Each row was made from one walk, in order. Every step used is in the known rows, and no mark comes twice. Write each row's walk.
(in the rows, 128 means zero)
Known rows
u, c, d, n, f, k: [150  99 121 140 173  64  51 137 138 156 190 123 143 105 169 161 211  91
 178 149 179  88 119 110 147  98  95  95  99 105 147 154  86 100  57]
p, k: [145 107 161 148 114 144 115 113 154  81  83 112 139 121 112 121 171 128
 143 151  97 140 148 124 144 140 143 109 109 155  97 138 162 109 119]
k, f, n: [124 122 128 162 140 124  66 148 131 140 110 155 102 111 138 184  78 148
 146 128 153 126 176  96 118  92 104 124 126 118 118 138 127  79 157]
h, p: [131 105 108 133 129 122 130 123 141 111 164  97 107 104 148 112 163 172
 140 157 179 154 110 143 130 126 117 135 126 139 126 122 126 134 140]
c, r, n, f: [148  87 114 153 142 148  97  99  89 108 116 103 108 166 141 141 174 147
 190 131 176 179 122 114 162 117 130 163 100 102  92 121 136  55 102]
p, h: [ 95  94 133 141 122 150  95 141 160  88  81 137 134 110 140 142 156 147
 148 126  74 147 122 115 138 120 109 106 117 144 121 120 150 162 104]
p, k, f, n, d, c, u: [119 148 146 155 146 179  62 138 147 110  77 133 131 130 100 186 149 143
 172 110  74 129 196  66 113  91 118  95 132 114  92 134 165  82 102]
p, k, f, n: [148 129 150 178 121 131  78 126 153 106  62 145 122 113 115 163 117 130
 131 139 105 133 191 101 132 109 133 119 116 150  97 159 162  79 150]
h, p, k, f, n: [153 131 124 172 127 118 100 118 159  99 107 111 105 101 133 149 146 152
 108 151 145 153 158 123 133 115 125 130 122 164 107 157 152 105 160]
r, z: [108  97 120 114 145 113 119 125 140 130 123 120 103 129 121 145 182 144
 192 151 149 148 116 106 154 122 112 151 134 119 163 109 153 121 102]
r, n: [148  80 126 152 126 139 123 122  99 141  77 116 103 117 127 118 128 162
 170 154 204 162 119 136 117 108 129 155 117 122 135 110 144  81 106]
n, d, c, r: [172  96 109  98 161 187  85 115  97 131 161 107 120 137 113 159 174 162
 200 103  94 135 145 103 142 135 124  88 121 103  98 109 133  97  88]
v, r, z: [132 111 164 127 146 100 126 106 150 120 146 144  94 141 143 166 149 137
 152 151 169 164 119 110 158 137 161 151 127 129 166 111 137  98  86]
v, r, c, d, n: [156 139 130 156 163  78  78 124 123 130 154 157 124  94 147 159 124  94
 135 125 242 158 127 127 138 108 158 140 132 108 162 159 104  98  49]
c, d: [115 119 117 134 152 139 101 104 152 108 117  91 116 118 140 149 177 130
 161 144 171 154 129 118 153 120 110 115 139 143 119 152 134 105  99]
k, f: [ 93 120 130 146 165 120  94 134 132 142 163 160 119 127 122 169 105 126
 177 153 133 152 153 117 129 103 121 113 126 126 100 147 136  94 141]
n, d, c: [156 107 127 103 145 161  82 121 117 160 183 139 118 114 122 146 148 182
 214 112 107 114 149 106 129 130 111  76 128 126 118 102 126 105  90]
v, r, n: [180 102 168 161 126 123 125 107 121 131 101 143  93 126 153 137 104 153
 132 157 219 178 113 138 127 123 174 156 110 129 140 113 133  70  91]
u, c, r, z: [192  82 111 104 188 103 100 108 121 154 120  77 128 152 108 177 197 104
 171 153 117 135 108 133 153 121 142 160 120  64 162 118 140 116  85]
f, k: [108  89 145 132 103 128 121 157 108 118 152 137 128  90 155 139 189 128
 155 127 143 104 136 100 151 105 118 109  97 133 100 136 129 123 122]
c, r, v: [161  98  82 125 178 136 134 113 121  94 131  94 144 161 102 182 197 120
 180 126 146 179 143 103 164 133 162 159 122  75  80 153 146  89 121]
v, r: [145 121 178 136 123 118 117 115 147 103 156 145 112 129 151 151 106 138
 119 144 163 148 127 124 137 135 164 122 113 117 119 123 121  93 102]
p, k, f: [121 124 157 160 149 134 101 113 152 111 113 146 136 128 107 153 143 108
 164 163  77 155 166 119 144 120 141 106 118 165  84 166 165  95 136]
p, k, f, n, r: [164 125 141 181 101 123  62 126 132  85  87 147 116 107 122 157 138 136
 141 135  57 140 182 117 151 122 123 126 121 125  86 157 143  87 159]
k, f, n, r, v: [152 126  84 164 139  87  67 142 123 121 153 168 113 120 131 192 119 155
 187 122 119 155 174  99 143 110 120 155 139  66  99 151 116  74 167]
u, c: [190  94 136 115 154  94  95 124 139 173 148 122 142 127 126 145 128 134
 164 156 124 104 123 151 114 123 128 120 118  79 145 112 117 119  97]
k, f, n, d: [138 118 113 136 133 138  40 115 140 148 102 173 109 111 128 194 107 169
 176 128 134 123 184  79 127 103  92 106 134 134 110 123 146  68 147]
c, d, n: [109 109 102 157 176 123  79 133 137 103  90 105 132  97 133 141 176 115
 150 146 211 145 123 124 135 115  95 100 118 126 140 165 118 104  81]

Which walk is each row?
[ 90 133 139 128 165 174 116 185 118 123 172  99 122 139 118 142 151 155
 178 106 128 137 133 105  91  93 118 111 123  64 127 113 116 129  76]
d, c, u
[ 90 120 105 162 166 103  54 120 143 107 156 124 120 124 151 143 187 124
 184 139 200 138 122 103 152 113  82  98 108 131 127 159 103  85  74]
c, d, n, f
[131 127 135 154 144 119 123 109 157 108 148 113 118 111 128 145 161 136
 134 173 119 175 143 144 143 125 133 120 125 180  96 164 160 119 148]
h, p, k, f
[109 106  83 150 163  93  69 125 121  92 110 104 106 105 134 142 234 117
 190 142 163 164  99 125 166 123  86 136 136 105 162 156 114 114  78]
c, d, n, r, z
[151 114 174 164 116 104 102  91 132 127 165 161  88 153 173 143 105 158
 165 158 208 174 118 117 147 121 161 150 104 133 119 101 117  49  81]
v, r, n, f
[205 105  71 140 204  58  65 117 136 144 158 108 153 117 120 166 205 105
 187 152 150 141 109 143 136 122 125 134 137  45 153 168  87 111  68]
u, c, d, n, r, v
[106 141 115 140 165 170  50 153 131 148 130 151 113 128 117 200 117 168
 189 102 122 123 182  66  96  72  91  99 141  82 113 115 133  82 107]
k, f, n, d, c, u
[ 88 103 152 138 101 101  93 143 120 117 227 160 125 120 179 146 191 142
 196 122 132  97 141  76 165 109  97 104  87 137  80 123 109  97 113]
n, f, k
[178  96 112 136 192  86  64 129 147 161 115 102 143 110 128 150 165 102
 152 158 186 118 107 148 121 109 110 104 125  84 172 155 100 112  58]
u, c, d, n
[162 112 114 142 185  73  42 118 157 158 175 120 138 129 144 158 170 105
 183 155 177 112 114 132 139 104  93 104 114  88 158 140  93  97  57]
u, c, d, n, f
[189 122  98 156  68  89  46 149  84 114 126 147 112  81 139 129 119 171
 160  86 133 118 161 122 143 108 101 168 131  54 145 113  94 109 129]
f, n, r, c
[168 106 110 154  74 115  62 141 109  85 104 129  97  97 146 131 135 185
 142 101 107 117 150 119 142 127  94 140 122  65 125 113  98  99 152]
f, n, r
[160 149 142 136 143  92  95  99 142 128 173 149 112 113 148 167 122 110
 141 128 209 164 135 115 152 114 166 153 144 115 146 144 116  97  58]
v, r, c, d
[179 108 119 125 115 153  58 136 121 146 119 137 108 100 133 154 117 201
 171  87 138  81 178  85 114 116  94  93 126 101 146  97 118  86 108]
f, n, d, c
[ 83 139 117 130 137 133  94 155 115 131 125 132 150 116 108 136 152 123
 179 110 166 145 138 107 112  76 118 164 146  49 121 106 135 134  73]
r, c, u
[ 76 109 115 162 145  97  58 137 127 106 171 135 127 105 173 157 220 107
 179 129 201 117 130  86 163  99  83  87  96 138 114 169 100  92  75]
c, d, n, f, k
[191  88 113 140 175 172 127 151  64 139 128  82  99 141 120 133 140 156
 163 111 169 160 129 131 126 111 157 143  98  88 133 125 121  87  91]
d, c, r, n
[112 139 107 137 111 118  74 152  91 100 160 133 142 113 115 122 176 135
 203 106  98 155 123 126 134 100 108 170 146  27 111 110 112 137  92]
n, r, c, u
[125  96 132 158 117 121  92 105 118 140 140 139  97 145 153 125 139 171
 208 153 195 160 122 118 141 106 110 153 106 128 114 102 126  66 100]
r, n, f
[165 126 117 154 113 138  79  87 161 102 101 119 112  97 126 166 168 166
 138 151 121 147 168 107 142 127 114 111 132 181 101 136 166  94 155]
h, p, k, f, n, d
[113 133  93 151 163  72  45 131 118 143 186 156 136 107 145 146 163 106
 205 119 226 141 134 109 151  96  92 133 127 103 147 149  96  99  56]
r, c, d, n, f
[128 124  88 148 169  91  63 141 107 141 130 137 142  83 125 139 152 103
 171 122 228 141 135 128 134  88 108 135 134 100 163 161 113 123  66]
r, c, d, n
[176 103  93 117 198 141 140 152  99 128 203  92 133 164 112 176 165 137
 183 102 142 155 153 100 135 128 172 133 111  61  99 149 112 102  99]
d, c, r, v
[212 101  75 121 154 158  76 121 110 126 118 117 126 135 112 191 165 178
 185  73 150 122 185  66 137 122 133 123 128  71 118 116 127  68 109]
f, n, d, c, r, v
[223  89  90 111 198 100 114 110 133 150 152  92 162 164 103 188 182 107
 172 142 131 143 129 132 141 129 171 159 124  35 113 141 129 100  98]
u, c, r, v
[183  78 118 129 142 168  95 115  90 174 123 130  98 113 121 132 134 197
 218 132 172 148 135 122 116 114 118 118 123 123 146  92 138  78  74]
r, n, d, c
[173 128 113 175 101 110  88 119 140  81 133 117 101  94 136 137 163 160
 120 147  90 162 153 137 152 129 121 138 126 143 102 155 135 106 172]
h, p, k, f, n, r
[156 102 119 124 170 161 121 157  84 121 179  88 114 145 124 146 148 136
 154  95 121 142 136 119 136 124 144 110 100  80 114 134 111 113 100]
d, c, r
[154 122 146 157 123 150  54 103 155 114  60 155 129 111 108 176 141 143
 160 138  85 130 197  87 143 121 120  99 130 159  90 146 175  72 143]
p, k, f, n, d
[137 125 113 165 120 109  54 147 107 115 135 162  98 106 135 170 104 158
 159 118 100 139 166 112 138 109 100 132 126  88 111 139 110  86 168]
k, f, n, r
[153 136  98 163 118  82  37 152  91 146 165 179 106  94 135 167  86 148
 175 103 121 135 177 121 138  92 101 158 139  67 124 138 102  92 150]
k, f, n, r, c
[151 110  93 127 183 150  56 128 106 156 125 140  89 137 117 220 144 154
 201 102 116 136 183  67 144  97 116 124 130 107 143 124 143  73 116]
k, f, n, d, c, r, z
[158 101 114 126  94 151  51 107 137 119  58 142 119  99 134 155 136 187
 164 109 146 103 171  84 132 124  83 106 129 118 122  93 141  79 131]
f, n, d
[134 122 120 127 127 180  55 155 131 123  90 122 119 115 121 161 147 196
 173  75 133 100 169  67 100  95  89 101 138  72 130  84 130  95  89]
f, n, d, c, u
[135 101 124 128 156 197  98 126  96 155 100 110 113 132 112 138 166 187
 222 124 169 154 128 109 100  92 109 130 135  96 135  81 149  84  56]
r, n, d, c, u
